In the rows, 128 means zero.
Known rows, with every way that one mark hangs from another
{J_403 J_614 {J_759 {J_408 J_66}} J_995}: [117  95 122 133  82 108  66 153 137  99 192 108 120 110 140 111 139 153
  99 138 143 123 117]
{J_614 {J_403 J_759}}: [110 131 121 131 121 131 102 160 108 108 104 107  93  60 154 116 147 100
 124 130 163 117 134]
{J_403 J_614 {J_759 J_408} J_995}: [127 110 132 124  75 122  53 169 128 112 174 112 114  75 122 104 144 135
 105 131 156 134 122]
{J_759 J_136 {J_403 J_614}}: [118  78 114 110  85 124  95 113  96  53 163 173 125  87  87 112 195 146
 134 134 131  98 146]
{J_403 J_759}: [126 138 131 140 109 134 100 134 127 100 125 104 120  99 148 106 145  98
 135 131 154 156 139]
{J_66 {J_408 {J_759 J_136 {J_403 J_995}}}}: [120 113 128  70 136 109 128 145 155  40 173 166 142  78  83 119 195 148
 135  98 123 128 142]
{J_759 J_136 {J_403 J_995} {J_408 J_955}}: [ 96  79 114 107 104 112  90 176 125  63 196 173 157 126  90 129 229 168
 101 123 168 101 152]
{J_759 J_403 {J_408 J_66 J_955}}: [113  50  95 129 120 112 123 146 131 116 166 164 158 149 148 133 189 163
  99 123 175  98 146]
{J_66 {J_408 {J_759 J_136} J_955}}: [145 116 144  95 116  86 143 130 163  62 165 159 149  90  97 122 168 111
 140 105 136 121 136]
{J_995 J_403}: [109 122 103 120 105 147 137 137 104 105 133 137 112  68 131 103 150 125
 127 111 140  99  96]
{J_995 {J_403 J_614 {J_759 J_136 J_408}}}: [101 123 132 121  48 144  60 136  80  70 159 138 113  46 101  83 171 127
  98 109 154  91 112]
{J_995 {J_403 {J_759 J_136}}}: [ 84 150 134 125  90 146  95 129  92  40 139 125 116  72 114  93 176 107
 128 114 139 112 127]
{J_614 {J_403 {J_759 J_136 J_408} J_995}}: [ 93 143 116 120 105 123  73 184 109  74 150 113 104  70 120 108 190 137
  93 114 178 101 122]
{J_136 {J_759 J_403 {J_408 J_955}}}: [134  59 135 115  93 131  79 197 115 159 144 159 142 110 145 131 169 124
 109 101 183 138 179]
{J_759 J_408}: [147 116  89 132 100 138 120 140 130 149 126 124 131 108 136 107 149 133
 114 104 184 130 104]
{J_403 J_614 {J_759 J_136 J_408}}: [130 118 131 130  56 125  58 128 104  83 158 124 126  83 103  95 169 122
 112 123 167 126 131]
{J_408 J_66 {J_759 J_403} J_955}: [131  72 139 120 134 106 140 138 151  62 157 168 142 130 133 126 170 134
 141 131 141  90 159]
{J_759 J_136 {J_403 J_995}}: [ 94 107 111 106 123 127 107 145 117  35 173 157 131 114  89 119 213 160
 133 127 132 114 141]
{J_66 {J_408 J_759 J_955}}: [160 102 141  98 129  92 151 147 173 113 152 147 146  80 124 127 135 108
 139 105 141 132 128]
{J_614 J_403}: [120 117  89 123 126 126 139 151 112 128 112 123  91  66 147 116 148 121
 124 128 159  91 109]
{J_136 {J_759 J_403 {J_408 J_66 J_955}}}: [121  45 119 121  97 116  96 184 123 146 161 155 147 142 167 134 167 143
 105 107 167 129 169]

Rows
[142  89 147  95 102 126  93 159 135  62 171 160 113  63  94 112 159 143
 146 131 122  97 139]
{J_408 {J_759 {J_403 J_614 J_995}}}
[150  51 149  79 110  90 117 142 149 102 172 187 143  54 103 136 149 126
 135 118 126 114 155]
{J_66 {J_408 {J_759 {J_403 J_614}} J_955}}
[115 101  90 115 100 143 108 128 104  88 138 168 147 118 104 109 217 152
 109 101 184 113 136]
{J_759 J_136 J_403 J_408}
[147  98  99 133  87 128 107 159 130 165 138 111 126 132 172 111 126 130
 112  96 163 144 121]
{J_136 {J_759 {J_408 J_66}}}
[115  95 127 151 100 105  98 150 142 112 163 116 150 143 165 120 153 126
  99 130 175 129 141]
{J_403 {J_759 {J_408 J_66 J_955}}}
[ 92 123 144 117  60 135  74 124  78  40 164 135 104  44  95  91 162 116
 128 128 120  98 121]
{J_995 {J_403 J_614 {J_759 J_136}}}
[109 123 149 119  71 111  58 142 116  31 194 119 110  81  90 106 164 127
 133 150 116 126 136]
{J_403 J_614 {J_759 J_136} J_995}
[123 113  81 138  95 116 129 111 128  83 155 132 142 151 127 103 181 155
 109 113 168 109 100]
{J_759 J_136 {J_408 J_66}}
[148 105 139 135 119  98 144 138 164  75 158 137 133 129 139 117 143 118
 148 136 141  95 130]
{J_408 J_66 J_759 J_955}
[ 96 135 126 122 128 122  90 188 121  89 138 100  89  62 145 121 153 118
 117 138 147 116 130]
{J_614 {J_403 J_759 J_995}}
[130  87 141  83 128  96 135 135 150  52 163 184 157  89  90 131 195 126
 139 100 140 116 164]
{J_66 {J_408 {J_759 J_136 J_403} J_955}}
[106 109 130 143  88 102  90 135 132  60 175 122 152 150 135 116 189 134
 102 129 171 117 144]
{J_403 {J_759 J_136 {J_408 J_66 J_955}}}
[131  79  96 144 105 103 130 144 145 130 165 134 149 150 156 126 158 150
 101 128 172 106 116]
{J_759 {J_408 J_66 J_955}}
[101  96 113 132  68 133  83 133 101 106 165 124 116  71 149  97 133 139
  94 117 145  93 102]
{J_995 {J_403 J_614 {J_759 {J_408 J_66}}}}
[ 96 127  99 134 108 118  97 139 105  78 133 113 112 105 146 109 180 136
  91 116 179  92 120]
{J_614 {J_403 {J_759 J_136 {J_408 J_66}}}}
[ 94 121 108 136  97 143 107 137 111 106 139 114 129  99 166  98 146 135
  90 102 160 109 102]
{J_995 {J_403 {J_759 {J_408 J_66}}}}
[ 94 118 100 129 122 115  92 183 129 110 151  99 105  98 164 118 154 151
  87 120 168 104 114]
{J_614 {J_403 {J_759 {J_408 J_66}} J_995}}
[121  66 104 104  89 127  78 165 119 117 182 159 123  81 106 118 173 171
 102 123 157 106 126]
{J_759 {J_403 J_614 J_995} J_408}
[132  58 127  95  70 132  48 199 109 146 177 150 116  75 122 120 153 153
 111 110 146 132 149]
{J_136 {J_759 {J_403 J_614 J_995} J_408}}
[145  54 121 107  64 142  61 171  99 163 146 155 121  73 129 114 148 129
 114  99 164 135 155]
{J_136 {J_759 {J_403 J_614} J_408}}
[122 123 138  96 120 126 110 150 136  15 161 161 130  98  79 104 204 140
 150 115 136 102 144]
{J_408 {J_759 J_136 {J_403 J_995}}}
[138 114 142 126 106  93 139 124 152  25 171 145 141 136 110 112 172 124
 150 134 135  85 133]
{J_408 J_66 {J_759 J_136} J_955}
[116  92 100 140  93  97 124 129 135  80 179 143 151 156 124 119 189 152
 106 127 166  93 121]
{J_759 J_136 {J_408 J_66 J_955}}
[105  86  80 123 111 127 121 114 115  71 159 162 152 150 120 111 213 172
 102 108 170 102 132]
{J_759 J_136 J_403 {J_408 J_66}}
[110 130 110 145  92 121  93 119 123  66 151 111 141 142 136 101 181 136
 104 114 170 130 127]
{J_403 {J_759 J_136 {J_408 J_66}}}
[101  53 102 121 126 102 113 174 145  99 197 161 156 151 136 140 195 183
  91 132 159  98 142]
{J_759 {J_403 J_995} {J_408 J_66 J_955}}
[143 106 129 138  67 131  64 141 115 133 147 116 122  75 132 102 137 116
 109 122 169 137 128]
{J_403 J_614 {J_759 J_408}}
[129  97 150  93  91 118  87 144 125  15 187 172 118  73  64 105 189 145
 151 130 118  87 145]
{J_408 {J_759 J_136 {J_403 J_614 J_995}}}
